What can hang from each mark:
fetos: dunu gogi limagum pumezul timum zuton
gogi: fetos
zuton: deve dunu fetos
deve: timum
limagum: dunu fetos
timum: deve
dunu: fetos zuton

Every row comes from one small tree of marks. The marks that hang from a mark follow it in brackets, in alphabetical order. Every link used is in the known rows. Which tree was each row made from?
Known rows:
fetos(dunu pumezul timum): [-0.03 -0.06 -0.09 -0.02 -0.02 -0.14  0.09 -0.26  0.04  0.02  0.06 -0.03
  0.08  0.15  0.08  0.06 -0.12  0.06 -0.03 -0.09  0.06  0.00  0.02  0.00]
gogi(fetos(dunu limagum timum)): [ 0.05 -0.26  0.06  0.18 -0.03 -0.13  0.03 -0.19  0.08  0.02 -0.02  0.08
 -0.04 -0.06 -0.18 -0.01 -0.32  0.04 -0.02 -0.05  0.02  0.02 -0.03 -0.04]
zuton(deve): [-0.14  0.19 -0.03  0.28  0.03  0.06 -0.03  0.22 -0.27 -0.04  0.20  0.05
 -0.10 -0.19  0.08  0.08  0.49  0.00 -0.07 -0.07 -0.21  0.00 -0.11 -0.17]
limagum(dunu(fetos(timum))): [-0.06  0.14  0.11 -0.22  0.00  0.24  0.17 -0.17 -0.17 -0.08 -0.09 -0.02
 -0.06 -0.22  0.18  0.03  0.15  0.00 -0.01 -0.09  0.04  0.03  0.01  0.06]
limagum(dunu(fetos(timum) zuton)): [ 0.07  0.25  0.08 -0.36  0.05  0.29  0.08 -0.05 -0.09 -0.19 -0.18 -0.11
 -0.02 -0.37  0.10 -0.09 -0.17 -0.01  0.05 -0.04  0.18  0.02  0.07  0.16]
zuton(dunu fetos(gogi)): [-0.05  0.04  0.13  0.03 -0.02  0.13  0.10  0.46  0.34  0.11 -0.23  0.02
 -0.02  0.01 -0.21  0.39  0.85 -0.10  0.09 -0.05  0.15 -0.02  0.00 -0.01]
gogi(fetos(limagum)): [-0.08 -0.24  0.04  0.34  0.00 -0.08  0.06  0.00 -0.12 -0.05  0.01  0.12
 -0.10  0.11 -0.07  0.01  0.00 -0.06  0.01 -0.01 -0.10  0.00 -0.08 -0.10]
gogi(fetos): [-0.03 -0.12  0.06  0.33  0.03  0.05  0.04  0.12 -0.20 -0.16  0.02  0.10
 -0.11  0.02 -0.01  0.07  0.27 -0.12 -0.01 -0.14 -0.11 -0.01 -0.11 -0.17]
limagum(dunu): [-0.22  0.26  0.03 -0.04 -0.03  0.11  0.11  0.12 -0.37 -0.19 -0.04  0.05
 -0.08 -0.08  0.17  0.01  0.08 -0.02 -0.05 -0.06  0.00  0.00 -0.09 -0.03]
gogi(fetos(dunu(zuton) timum)): [ 0.20 -0.05  0.05  0.02  0.05  0.06 -0.09  0.06  0.06 -0.19 -0.10 -0.02
 -0.02 -0.29 -0.17 -0.09 -0.35 -0.05  0.01 -0.15  0.12  0.01  0.04 -0.03]
zuton(deve dunu fetos): [-0.20  0.19  0.07 -0.06  0.14  0.09 -0.08  0.39  0.03  0.09 -0.04  0.09
 -0.11 -0.12  0.02  0.26  0.83 -0.02  0.06  0.04 -0.12 -0.04 -0.07 -0.11]
limagum(fetos(zuton)): [ 0.08  0.07 -0.05 -0.17 -0.03  0.01  0.01 -0.16 -0.18 -0.06 -0.04  0.13
 -0.06  0.09  0.04 -0.11  0.06 -0.12 -0.11  0.00  0.00  0.03 -0.06  0.13]
limagum(dunu(zuton) fetos(pumezul)): [-0.03 -0.08 -0.07 -0.36  0.00  0.04  0.09 -0.13 -0.20 -0.05 -0.18 -0.06
  0.00  0.26  0.28 -0.20 -0.79 -0.04  0.13  0.14  0.10 -0.01  0.08  0.18]
dunu(fetos(gogi zuton)): [ 0.18  0.01  0.08  0.14 -0.11  0.16  0.10  0.07  0.28  0.00 -0.11  0.03
  0.01 -0.03 -0.15 -0.07  0.37 -0.15 -0.05 -0.08  0.11  0.04 -0.01  0.09]
dunu(zuton(deve(timum))): [-0.12  0.16 -0.13  0.25  0.06  0.10 -0.27  0.39 -0.46 -0.15  0.24 -0.05
 -0.10 -0.13  0.16  0.05  0.05  0.01 -0.06 -0.05 -0.25 -0.07 -0.06 -0.14]
fetos(dunu(zuton(deve)) timum): [ 0.10  0.27 -0.05 -0.03  0.05  0.06 -0.17  0.17 -0.03 -0.07  0.08 -0.07
 -0.01 -0.52 -0.06 -0.06 -0.13  0.08 -0.06 -0.07  0.02  0.01  0.03 -0.03]
dunu(zuton(deve)): [-0.01  0.26 -0.07  0.13  0.06  0.12 -0.13  0.36 -0.19 -0.14  0.10 -0.04
 -0.06 -0.36  0.06 -0.03  0.17 -0.01 -0.03 -0.04 -0.08 -0.02 -0.03 -0.06]
gogi(fetos(pumezul timum(deve) zuton)): [ 0.07 -0.24  0.01 -0.04  0.14 -0.24 -0.11 -0.38 -0.37 -0.28  0.16 -0.01
  0.08  0.34  0.01 -0.07 -0.14 -0.02 -0.04 -0.09 -0.15 -0.05  0.08 -0.25]
fetos(timum): [ 0.03  0.19 -0.03  0.03  0.01  0.04  0.10 -0.04 -0.22 -0.13  0.11 -0.03
 -0.01 -0.27 -0.01  0.20  0.52  0.02 -0.09 -0.22 -0.01  0.01 -0.06 -0.05]
zuton(deve fetos(limagum)): [-0.19  0.17  0.00  0.07  0.02  0.01 -0.04  0.07 -0.04  0.14  0.12  0.10
 -0.10  0.00  0.04  0.25  0.50  0.06  0.02  0.18 -0.25 -0.01 -0.14 -0.09]
fetos(dunu limagum pumezul zuton): [-0.11 -0.12 -0.17 -0.08 -0.06 -0.35  0.00 -0.31  0.16  0.07  0.00  0.11
  0.09  0.44  0.00 -0.27 -0.61  0.02 -0.06  0.17  0.08  0.00  0.01  0.16]
fetos(dunu): [-0.16  0.18 -0.05  0.10 -0.08  0.02  0.07  0.06 -0.11 -0.03 -0.02  0.12
 -0.08 -0.01  0.10  0.04  0.05 -0.04 -0.09 -0.04  0.00  0.00 -0.07  0.00]

Which tree is each row?
[ 0.04 -0.12 -0.17 -0.17  0.00 -0.24  0.02 -0.24  0.20  0.04 -0.04 -0.09
  0.12  0.09 -0.03 -0.12 -0.73  0.12  0.04  0.08  0.20 -0.01  0.12  0.18] => fetos(dunu(zuton) limagum pumezul timum)
[ 0.00 -0.17 -0.01  0.20 -0.03 -0.08 -0.03  0.28  0.15  0.08 -0.04 -0.17
  0.10  0.06 -0.03 -0.19 -0.72  0.11  0.15  0.14  0.09  0.00  0.10  0.00] => fetos(gogi limagum(dunu(zuton(deve))) pumezul)
[-0.08  0.03 -0.05  0.13  0.05  0.12 -0.22  0.02 -0.29 -0.03  0.25  0.08
 -0.12  0.09  0.21 -0.10  0.24 -0.06 -0.12  0.02 -0.32 -0.04 -0.08 -0.08] => dunu(fetos(zuton(deve(timum))))
[-0.28  0.21  0.10 -0.10  0.01  0.06 -0.02  0.09 -0.17  0.09  0.04  0.07
 -0.10 -0.04  0.12  0.13  0.08  0.10  0.05  0.23 -0.20 -0.01 -0.12 -0.07] => zuton(deve fetos(limagum(dunu)))
[ 0.17  0.11  0.05 -0.07  0.08  0.13 -0.10 -0.13  0.01 -0.02  0.14  0.00
 -0.01 -0.35 -0.03 -0.14  0.45 -0.01 -0.10 -0.08 -0.09  0.03 -0.02  0.01] => dunu(fetos(timum zuton(deve)))
[ 0.07  0.13  0.02  0.27 -0.01  0.22 -0.25  0.54 -0.04  0.03  0.13 -0.11
 -0.04 -0.08 -0.03  0.34  0.39  0.00  0.07  0.00 -0.22 -0.05 -0.05 -0.18] => dunu(zuton(deve(timum) fetos(gogi)))
[ 0.15  0.06  0.09 -0.02 -0.09 -0.07  0.05 -0.02  0.11 -0.08 -0.07 -0.10
  0.12 -0.20 -0.36 -0.11 -0.20  0.06 -0.07 -0.09  0.24  0.06  0.04  0.09] => fetos(gogi limagum(dunu) timum zuton)
[ 0.14 -0.11 -0.05 -0.24  0.07 -0.04  0.06 -0.45  0.15 -0.03  0.04 -0.04
  0.12  0.15  0.04 -0.13  0.16 -0.04 -0.02 -0.04  0.06  0.02  0.03  0.12] => dunu(fetos(pumezul timum zuton))
[-0.24 -0.02  0.01 -0.42  0.16 -0.14  0.03 -0.15 -0.21 -0.02 -0.05 -0.03
  0.03  0.35  0.13  0.40  0.50  0.05  0.10  0.04 -0.06 -0.09  0.14 -0.14] => zuton(dunu fetos(pumezul timum(deve)))
[-0.13  0.20  0.09 -0.36  0.02  0.04  0.10 -0.18 -0.12 -0.01 -0.06 -0.01
 -0.01 -0.10 -0.05  0.24  0.14  0.10  0.04  0.10 -0.01  0.02 -0.06  0.04] => zuton(fetos(limagum(dunu) timum))
[ 0.21 -0.30  0.04  0.16 -0.06  0.09  0.23 -0.18  0.36  0.15 -0.03 -0.14
  0.12  0.11 -0.02  0.15  0.34 -0.01  0.08 -0.14  0.10  0.02  0.08  0.02] => dunu(fetos(gogi pumezul timum))
[-0.07  0.04 -0.07  0.01 -0.08 -0.13  0.09 -0.20  0.03  0.05  0.02  0.06
 -0.01 -0.10 -0.11  0.05 -0.15  0.10 -0.09 -0.02  0.09  0.02 -0.01  0.09] => fetos(dunu limagum timum)
[-0.02 -0.02  0.01 -0.15  0.10 -0.03 -0.14  0.16 -0.04  0.06 -0.08  0.13
 -0.09 -0.05 -0.01 -0.20  0.16 -0.09 -0.05  0.04  0.00 -0.01  0.03  0.08] => limagum(fetos(zuton(deve dunu)))
[-0.03  0.14  0.04 -0.34 -0.04  0.06  0.04 -0.15 -0.31 -0.13 -0.12  0.11
 -0.06  0.06  0.11 -0.23 -0.32 -0.10 -0.08  0.05  0.05  0.03 -0.02  0.15] => limagum(dunu fetos(zuton))
[ 0.08  0.10  0.17  0.12 -0.04  0.36 -0.01  0.40  0.14 -0.01 -0.16 -0.11
 -0.05 -0.40  0.03 -0.14 -0.19 -0.04  0.11  0.03  0.09  0.02  0.07  0.00] => limagum(dunu(fetos(gogi) zuton(deve)))
[-0.15 -0.16 -0.02 -0.22 -0.04 -0.01  0.18 -0.27 -0.28  0.06 -0.09  0.03
 -0.03  0.40  0.35 -0.06 -0.45 -0.02  0.07  0.11 -0.02  0.00  0.01  0.09] => limagum(dunu fetos(pumezul))
[ 0.27 -0.14 -0.03  0.24 -0.03 -0.04 -0.10  0.17  0.38  0.10  0.04 -0.21
  0.15 -0.20 -0.18 -0.03 -0.32  0.10  0.06 -0.08  0.14  0.01  0.14 -0.05] => fetos(dunu(zuton(deve)) gogi pumezul timum)
[ 0.00 -0.39  0.02  0.04  0.18 -0.23 -0.09  0.06  0.11 -0.11 -0.12  0.08
  0.06  0.38 -0.10 -0.23 -0.03 -0.15  0.06 -0.06  0.11 -0.05  0.02 -0.03] => gogi(fetos(pumezul zuton(dunu)))
[ 0.24 -0.28 -0.06  0.12 -0.05 -0.28  0.06 -0.20  0.34  0.06  0.06 -0.13
  0.23  0.17 -0.36 -0.04 -0.05  0.07 -0.02 -0.08  0.19  0.03  0.06  0.07] => fetos(gogi limagum pumezul timum zuton)
[ 0.11 -0.04 -0.08 -0.02  0.05 -0.21 -0.16 -0.21  0.10  0.03  0.21 -0.03
  0.13  0.00 -0.04 -0.20 -0.18  0.09 -0.10 -0.02 -0.05  0.01  0.01 -0.05] => fetos(dunu pumezul timum zuton(deve))
[-0.05 -0.22  0.03  0.28 -0.12 -0.13  0.01  0.03  0.50  0.40  0.02  0.01
  0.06  0.36 -0.07  0.19 -0.11  0.11  0.12  0.25 -0.09  0.00  0.00 -0.07] => zuton(deve fetos(dunu gogi limagum pumezul))
[ 0.05  0.08 -0.07 -0.20 -0.10  0.11  0.03 -0.01 -0.03  0.00 -0.20  0.08
 -0.11 -0.04  0.12 -0.11 -0.54 -0.09 -0.01  0.09  0.11  0.01  0.05  0.20] => limagum(fetos(dunu(zuton)))
[ 0.03  0.15  0.14  0.29 -0.13  0.14 -0.04  0.34  0.28  0.22  0.00  0.05
 -0.05 -0.11 -0.10  0.28  0.44  0.00  0.02  0.05 -0.10  0.02 -0.07 -0.15] => zuton(deve fetos(dunu gogi))
[-0.01  0.19  0.01 -0.28  0.01 -0.12  0.00 -0.21 -0.16 -0.18  0.00 -0.01
  0.06 -0.16 -0.15 -0.18 -0.25  0.07 -0.11 -0.01  0.13  0.04 -0.02  0.12] => fetos(limagum(dunu) timum zuton)
[ 0.16 -0.15  0.08  0.15 -0.06 -0.02 -0.02  0.02  0.42  0.29  0.09 -0.10
  0.12  0.03 -0.12  0.29  0.28  0.11  0.09  0.01 -0.06  0.01  0.02 -0.15] => zuton(deve fetos(dunu gogi pumezul timum))
[-0.09 -0.23 -0.10 -0.08 -0.11 -0.09  0.14 -0.32  0.00  0.19 -0.07  0.11
 -0.05  0.47  0.27 -0.05 -0.45 -0.04  0.02  0.12 -0.02 -0.01  0.02  0.11] => limagum(fetos(dunu pumezul))
[ 0.16 -0.20  0.00  0.28 -0.01  0.15  0.00  0.22  0.37  0.15 -0.03 -0.14
  0.05  0.00  0.06 -0.07 -0.04 -0.03  0.15  0.04  0.02  0.00  0.11  0.00] => dunu(fetos(gogi pumezul) zuton(deve))
[-0.07 -0.13 -0.18 -0.05  0.00 -0.30  0.02 -0.28  0.02 -0.03  0.07  0.04
  0.10  0.43  0.01 -0.17 -0.21  0.01 -0.04  0.10  0.02 -0.01 -0.02  0.11] => fetos(limagum pumezul zuton)
